Known rows, with every step that occurs:
s-t-z: +0.81,-1.07,+1.22,+0.90,-1.25,+1.08,+2.30,+0.35,+0.76,+6.66,-0.28,+1.99,-0.14,+1.85,+0.96,+0.27,+2.01,-0.07,+0.45,-0.38,-1.69,+1.56,-1.13,-0.66
y-s-b-z-t: +1.13,-4.99,+0.21,+0.76,+0.04,-2.57,+2.58,-2.71,+1.03,+2.08,-2.39,-0.40,-1.97,+0.59,-0.19,+0.58,+0.16,+1.86,+2.87,-2.07,-2.16,+2.83,+1.06,-1.29
d-s-y-z-t: +1.22,-1.70,+0.36,-1.33,-0.01,+0.64,+2.02,+0.33,+1.35,+5.12,+0.07,+2.70,-2.88,+1.62,+1.62,-0.73,+0.81,+1.04,+0.73,-2.62,-1.74,+2.24,+1.35,-1.21
t-s: +0.72,-1.90,+0.32,+2.20,+1.77,+2.15,-0.21,-0.35,-0.36,+4.98,+0.80,+1.08,-0.38,+3.00,-0.58,+1.24,+3.26,+0.44,+1.55,+0.60,-0.81,+0.64,+0.33,-0.38
s-c-z-y: +0.69,-0.72,+0.95,+4.94,-2.33,+0.56,+0.37,+1.99,+3.63,+3.16,-0.89,-0.74,-0.61,+1.36,-0.44,-0.59,+0.99,-1.99,+2.28,-1.14,-2.65,-1.41,+1.25,-1.39
b-z-y: -0.23,-1.96,+0.81,+3.40,+0.17,+0.51,+1.29,-2.77,+2.81,+2.34,-0.77,-1.59,+1.06,+1.36,+0.99,-1.31,+0.93,-1.21,+4.60,-0.59,-0.54,-1.20,+0.50,-0.56
z-b: -0.67,-2.15,+2.72,+0.39,+0.60,+0.03,+0.64,+0.62,+2.43,+1.19,-2.51,+0.36,-1.04,+4.65,+0.36,-3.11,+1.68,+1.00,+2.97,+0.78,+0.53,+1.51,+1.15,-0.10
t-z-y-s-d: +1.63,-2.32,+1.47,+3.75,-2.67,+0.66,+2.96,-0.05,+0.09,+4.81,+0.33,+1.32,+1.00,+3.42,+0.27,-1.21,+2.43,-0.71,+4.36,+0.33,+0.06,+1.14,-1.39,+0.01
t-z: +0.47,-0.46,+0.26,+2.11,-0.42,+1.25,+1.75,-0.34,+0.65,+5.41,-2.73,+1.22,-0.51,+2.69,+1.31,+0.93,+2.47,+0.16,+1.24,-1.34,-0.82,+0.25,-0.39,-1.59
t-s-c-z: +1.15,-1.99,-0.27,+4.19,-1.14,-0.17,-0.96,+2.52,+1.69,+3.92,-0.63,+0.24,-2.46,+1.39,-2.28,+0.87,+1.77,+0.18,+0.42,-0.46,-3.88,-1.03,+1.45,-2.22
y-z-t-s: +1.15,-2.21,-0.87,-0.69,+2.64,+2.64,+1.00,-1.24,+0.67,+5.39,+1.76,+2.63,-1.96,+1.54,-0.53,+2.25,+2.06,+1.73,+0.19,-1.22,-2.88,+1.49,+1.58,+0.14
c-z: +0.45,-3.30,-0.56,+2.63,-0.46,+0.31,+0.95,+1.00,+2.15,+3.98,-1.31,-1.10,-2.51,+2.75,+0.34,-0.57,+2.33,-0.08,+0.91,-1.64,-2.22,-0.34,+2.51,-2.69
b-z-t-s: +1.33,-3.17,-0.99,+1.14,+2.06,+0.51,+1.18,-2.90,-0.48,+4.63,+0.69,+1.49,-1.49,+0.64,-1.58,+2.25,+1.96,+1.40,+2.13,-0.79,-2.42,+1.01,+0.54,-0.78
s-t-z-c: +0.27,+0.58,-0.16,+0.43,-2.85,+2.88,+2.77,+0.01,+2.72,+5.94,-0.91,+1.15,-1.68,+1.41,-2.53,-0.65,-0.17,-1.03,+0.61,-1.26,-1.78,+1.33,-1.15,-0.73
s-t-z-y: +0.82,+0.26,+1.86,+2.45,-1.42,+1.90,+2.41,-0.16,+2.05,+6.05,+0.53,+0.91,+1.46,+1.45,+0.96,-0.29,+1.43,-1.78,+2.06,-0.66,-1.10,-0.09,-1.31,+0.05
y-s-c: +0.08,-1.38,+2.83,+3.35,-3.38,-0.95,-0.05,+2.98,+2.88,+1.95,-1.70,+0.66,-1.43,+2.35,+0.22,-0.14,+0.93,-1.33,+1.68,+0.82,-2.00,+2.16,+0.06,+1.76
d-s: +0.98,-2.09,+2.84,+2.87,+0.48,+0.64,+1.14,+1.75,+1.63,+4.14,-0.83,+0.52,-1.62,+3.71,+2.30,-0.53,+2.32,-1.42,+1.71,+0.23,-0.76,+0.44,-0.85,-0.75
c-z-b: -0.24,-2.98,+1.62,+0.92,+0.61,-0.84,+0.73,+1.17,+3.07,+1.52,-2.31,-0.73,-2.53,+4.08,-0.53,-3.40,+1.57,+1.07,+1.98,-0.62,-1.16,-0.66,+2.19,-1.65
t-s-y: +0.98,-0.47,+0.24,+1.99,-0.31,+0.31,-0.78,+0.43,-2.02,+5.55,-0.05,+1.64,-0.03,+2.66,-0.83,-1.23,+2.95,+0.80,+2.48,-0.19,+1.03,+0.91,-0.04,-2.24
b-z: -0.49,-3.86,-0.10,+1.94,+0.69,-0.60,+0.77,-3.01,+1.59,+2.04,-1.86,-1.09,-0.49,+1.74,+0.88,-1.19,+1.36,+0.75,+3.63,-0.22,-0.97,+0.39,+1.16,-1.41
s-y-z-b: -1.06,-1.22,+1.98,-1.76,+1.18,+0.12,-0.38,+0.50,+2.74,+1.50,-1.57,+1.09,-1.29,+4.21,+0.62,-5.22,+0.66,+2.56,+2.26,-0.45,+0.67,+0.37,+2.15,-0.55
s-c-z: +0.66,-2.36,+0.08,+4.00,-2.53,-0.66,-0.23,+2.94,+2.70,+3.10,-2.11,-0.17,-2.63,+1.79,-0.88,-0.16,+1.36,-0.13,+0.71,-0.80,-3.38,-0.08,+2.03,-2.39
y-z-t-s-d: +2.19,-4.02,-1.20,+0.77,+0.15,+2.28,+1.86,-0.93,-1.83,+6.07,+2.32,+3.91,-0.42,+2.69,-1.47,+0.72,+3.06,+2.73,+2.59,+0.39,-1.55,+3.10,+0.71,-1.40
c-z-t-s-y: +2.02,-1.23,-0.96,+1.58,-0.55,-0.53,+0.39,+0.45,-1.88,+6.26,+0.38,+1.99,-1.98,+1.28,-1.86,-0.22,+2.43,+1.18,+1.46,-2.04,-0.86,+0.88,+0.86,-3.15
c-z-t-s-b: +2.34,-4.33,-0.35,+1.94,+1.44,-0.76,+0.80,-0.16,-0.88,+3.89,-1.46,+0.24,-1.90,+1.67,-2.24,+1.90,+1.78,+2.92,+0.99,-1.89,-2.35,+1.79,+1.16,-3.52

Rows:
+1.74,-0.71,-0.28,+1.13,-0.61,+0.14,+0.30,+0.06,-2.38,+6.18,+0.17,+2.72,-0.99,+1.69,-1.18,+0.02,+2.52,+1.19,+2.13,-1.18,+0.22,+2.19,+0.11,-2.09 : z-t-s-y
+2.12,-2.81,-1.29,+1.47,+1.38,+1.16,+1.23,-0.21,-0.15,+5.87,+1.15,+1.47,-2.72,+1.41,-1.87,+2.58,+2.61,+0.73,+0.33,-1.57,-3.29,+0.53,+1.41,-1.57 : c-z-t-s
+0.66,-3.12,+2.93,+2.91,-0.41,-1.12,+1.29,+0.30,+2.09,+1.55,-2.23,-1.84,+0.29,+3.02,+0.66,-1.01,+1.11,+0.03,+3.03,-0.89,-0.15,+1.46,+0.17,-0.28 : z-y-s-b
+1.16,-0.73,+2.34,+2.66,-1.39,-0.93,+0.27,+2.09,-0.47,+4.97,-1.26,+1.12,-1.05,+3.25,+1.55,-2.78,+2.22,-0.60,+2.64,-0.52,+1.07,+0.79,-0.96,-2.57 : d-s-y
-0.46,+0.77,-1.49,-0.72,-0.57,+3.60,+0.09,-0.61,+2.78,+4.38,+0.18,+0.93,-2.28,+1.98,-2.89,-2.32,-0.30,+0.67,+1.15,-1.90,-0.85,-0.05,+1.32,-0.94 : t-s-y-z-c
-0.84,-1.57,-1.24,+1.40,-1.38,+1.65,+1.59,-2.59,+3.45,+2.31,-2.26,-1.29,-1.98,+1.40,-2.48,-1.75,-0.71,-0.51,+3.27,-1.04,-1.31,+0.19,+0.75,-1.28 : b-z-c
+1.45,-3.77,+2.99,+3.03,+0.76,-1.18,+0.66,+1.37,+0.64,+2.46,-3.02,-0.54,-1.05,+3.56,+1.11,-0.57,+1.68,+1.01,+2.05,-0.36,-0.29,+1.68,-0.65,-2.83 : d-s-b
+0.03,+1.18,-0.90,+1.48,-2.25,+3.07,+2.28,-0.53,+2.69,+4.75,-2.92,+0.50,-2.05,+2.06,-2.25,-0.07,+0.27,-1.06,+1.31,-2.06,-1.11,+0.25,-0.63,-1.41 : t-z-c
+2.06,-3.83,+0.35,+1.58,+1.42,-0.16,+0.74,-0.60,-1.24,+3.69,-1.52,+1.01,-1.06,+2.09,-1.58,+2.09,+2.03,+2.82,+1.52,-1.13,-1.30,+3.07,+0.49,-2.49 : z-t-s-b
-1.39,-2.20,+2.13,-1.85,+2.23,+1.16,+0.28,-0.01,+4.13,+0.86,-1.35,+0.66,-1.55,+4.48,+1.10,-3.77,+0.91,+2.17,+1.82,+0.01,-0.53,+0.37,+2.42,+0.52 : y-z-b
+0.16,+0.44,+0.52,+0.39,-3.06,+2.18,+3.05,+0.06,+3.41,+5.57,-0.42,+0.55,-2.09,+1.54,-2.42,-0.94,-0.45,-1.72,+0.65,-1.30,-1.91,+0.97,-1.41,+0.64 : y-s-t-z-c
+0.04,-1.22,+2.92,-0.39,-0.14,-0.34,+1.71,+0.68,+1.91,+3.68,-1.51,+1.77,-0.68,+3.42,-0.16,-2.88,+1.25,+1.21,+1.61,+0.40,-0.74,+0.95,-0.76,-0.22 : s-t-z-b
+0.42,-2.05,+3.13,+2.61,-0.54,-2.10,-0.10,+3.45,+3.74,+0.95,-2.69,+0.12,-3.15,+3.29,-1.36,-3.26,+0.54,+0.37,+1.63,+0.22,-2.48,-1.32,+0.79,-1.59 : d-s-c-z-b
+1.66,-4.83,+0.47,+1.34,+0.67,-2.22,+2.54,-2.16,+0.62,+2.78,-2.50,+0.19,-2.24,+0.59,+0.07,+0.65,+0.40,+1.74,+2.73,-1.85,-2.27,+2.31,+0.24,-2.56 : d-s-b-z-t
-0.12,-2.36,+2.85,+1.99,-1.26,-2.41,+0.04,+2.99,+4.15,+0.35,-2.51,-0.51,-3.00,+3.37,-1.52,-3.38,+0.41,+0.41,+1.79,+0.00,-2.22,-0.67,+1.63,-0.15 : y-s-c-z-b
+0.55,-4.14,+2.50,+1.96,-0.23,-1.54,+0.84,+0.52,+1.26,+1.47,-2.81,-1.52,-0.82,+3.57,+0.67,-0.69,+1.36,+1.20,+2.13,-0.66,-0.27,+2.60,+0.59,-0.71 : y-s-b
+1.25,-2.91,+3.74,+1.16,-0.84,+0.55,+1.76,+2.32,+1.67,+5.86,+2.16,+1.40,-0.84,+2.68,+1.76,-1.38,+1.89,-1.31,+0.72,+1.34,-1.71,+2.51,-1.33,+0.36 : d-s-t
+1.42,-0.98,+2.49,+1.50,-0.69,+0.58,+2.43,+1.19,+1.00,+6.99,+0.24,+2.10,-0.79,+2.02,+1.41,+0.02,+1.85,-0.88,+0.18,-0.23,-2.06,+0.51,-2.54,-0.70 : d-s-t-z
-0.24,-2.18,+2.37,+2.96,-0.24,-0.67,+1.80,-1.77,+3.73,+1.95,+0.00,-2.17,+0.03,+1.92,+1.35,-1.46,+0.72,-2.19,+4.00,-0.59,-1.05,-1.02,+0.10,+2.03 : b-z-y-s
-0.28,+0.73,-0.10,-0.32,-1.21,+2.82,+0.84,+0.53,+3.73,+3.98,-0.65,+0.53,-2.87,+2.40,-1.36,-3.31,-0.75,-0.31,+1.27,-2.05,-0.83,-0.17,+0.64,-1.17 : d-s-y-z-c
+0.58,-2.43,+1.02,+3.83,-2.77,-1.51,+0.16,+3.18,+3.51,+2.68,-1.48,-0.86,-3.17,+1.82,-0.82,-0.45,+1.04,-1.03,+0.69,-0.84,-3.72,-0.40,+1.60,-0.72 : y-s-c-z
+1.15,-4.38,+1.38,+2.78,-2.54,+0.16,+2.31,+0.70,-0.32,+4.13,+0.39,+1.39,+0.02,+4.29,+0.48,-1.62,+2.98,+0.27,+3.88,+1.36,+0.17,+3.36,-0.05,+0.00 : y-s-d
+1.61,-3.88,-0.02,+0.21,+2.44,+0.47,+0.44,-0.99,-0.18,+3.49,-0.88,+1.09,-1.41,+1.86,-1.23,+1.59,+1.42,+3.71,+1.00,-1.57,-1.95,+2.37,+1.33,-2.12 : y-z-t-s-b
-0.03,-5.05,+0.23,+2.34,+1.11,-2.18,+0.40,-2.93,+0.87,+0.84,-3.52,-1.95,-0.28,+1.67,+0.02,-1.35,+0.75,+2.63,+3.92,-0.67,-0.74,+0.98,+1.13,-3.00 : s-b-z
+1.76,-2.23,-0.29,+1.02,+1.36,+1.86,+1.24,-0.74,-0.70,+5.72,+0.91,+2.40,-1.50,+1.72,-1.09,+2.77,+2.75,+0.77,+1.08,-0.59,-1.93,+2.22,+0.57,-0.40 : z-t-s
+0.50,+0.72,+1.07,+3.49,-0.73,+2.03,+2.03,-0.75,+1.97,+4.88,-1.43,+0.29,+1.16,+1.99,+1.34,+0.31,+1.85,-1.68,+2.82,-1.54,-0.44,-1.15,-0.79,-0.71 : t-z-y
+0.13,-1.24,+3.76,-0.43,-0.27,-0.95,+1.99,+0.69,+2.62,+3.31,-1.11,+1.26,-0.97,+3.46,-0.03,-3.09,+0.91,+0.54,+1.48,+0.40,-0.96,+0.58,-0.99,+1.29 : y-s-t-z-b
+0.15,-3.02,+1.02,+3.73,+0.51,-0.70,+0.88,-2.74,+2.14,+1.43,-2.10,-2.19,+1.37,+1.22,+0.30,-1.49,+0.52,+0.27,+4.84,-0.97,-0.49,-0.67,+0.46,-1.85 : s-b-z-y
-0.49,-1.16,+2.94,-1.39,+1.58,-0.33,-0.20,+1.21,+3.05,+1.70,-1.20,+1.18,-1.86,+4.37,+0.88,-5.49,+0.64,+1.92,+2.10,-0.37,+0.19,-0.59,+1.01,-0.69 : d-s-y-z-b
+0.11,-0.99,+1.25,-0.29,+0.79,+0.89,-0.13,+1.00,+2.12,+4.31,+0.02,+1.26,-1.68,+3.04,+2.37,-3.07,+1.22,+0.95,+1.18,-1.32,-0.53,-0.18,+1.06,-1.42 : d-s-y-z
+1.66,-2.76,-0.68,+2.13,-2.57,-0.66,+1.90,+1.94,+1.79,+4.22,-1.70,+1.51,-3.71,+0.53,-0.99,+1.69,+0.85,+0.13,+0.39,-2.14,-4.02,+2.43,+2.01,-2.01 : s-c-z-t
-0.43,-2.71,-0.22,+1.58,-1.17,-0.40,+1.48,-2.57,+3.47,+0.95,-3.15,-2.53,-2.10,+1.34,-3.17,-2.12,-1.40,+0.40,+3.43,-1.56,-1.28,+0.43,+0.44,-1.24 : y-s-b-z-c
+0.57,-4.83,-0.10,+2.55,+2.50,-1.73,-0.37,-3.37,-0.05,+1.70,-2.15,-1.46,-0.05,+1.33,-1.32,-0.29,+1.21,+3.05,+3.68,-0.33,-1.15,-0.09,+0.54,-2.85 : t-s-b-z
+0.46,+0.64,+2.88,+4.49,-3.48,-0.39,+0.66,+2.27,+3.29,+2.81,-1.72,+0.71,-0.28,+1.40,+0.07,+0.31,+0.45,-2.26,+2.16,+0.01,-2.20,-0.02,-1.11,+1.57 : t-z-y-s-c
+1.22,-2.13,+1.36,+4.65,-1.96,-1.08,-0.04,+3.88,+2.88,+3.42,-1.56,-0.10,-3.39,+1.89,-0.45,-0.39,+1.22,-0.99,+0.51,-0.63,-3.78,-1.20,+0.74,-2.37 : d-s-c-z
-0.03,-2.12,+2.03,+2.11,-0.92,-1.62,-0.22,+2.75,+3.48,+0.78,-2.95,+0.02,-2.71,+3.33,-1.57,-3.16,+0.69,+1.00,+1.75,+0.02,-2.07,-0.42,+1.81,-1.41 : s-c-z-b
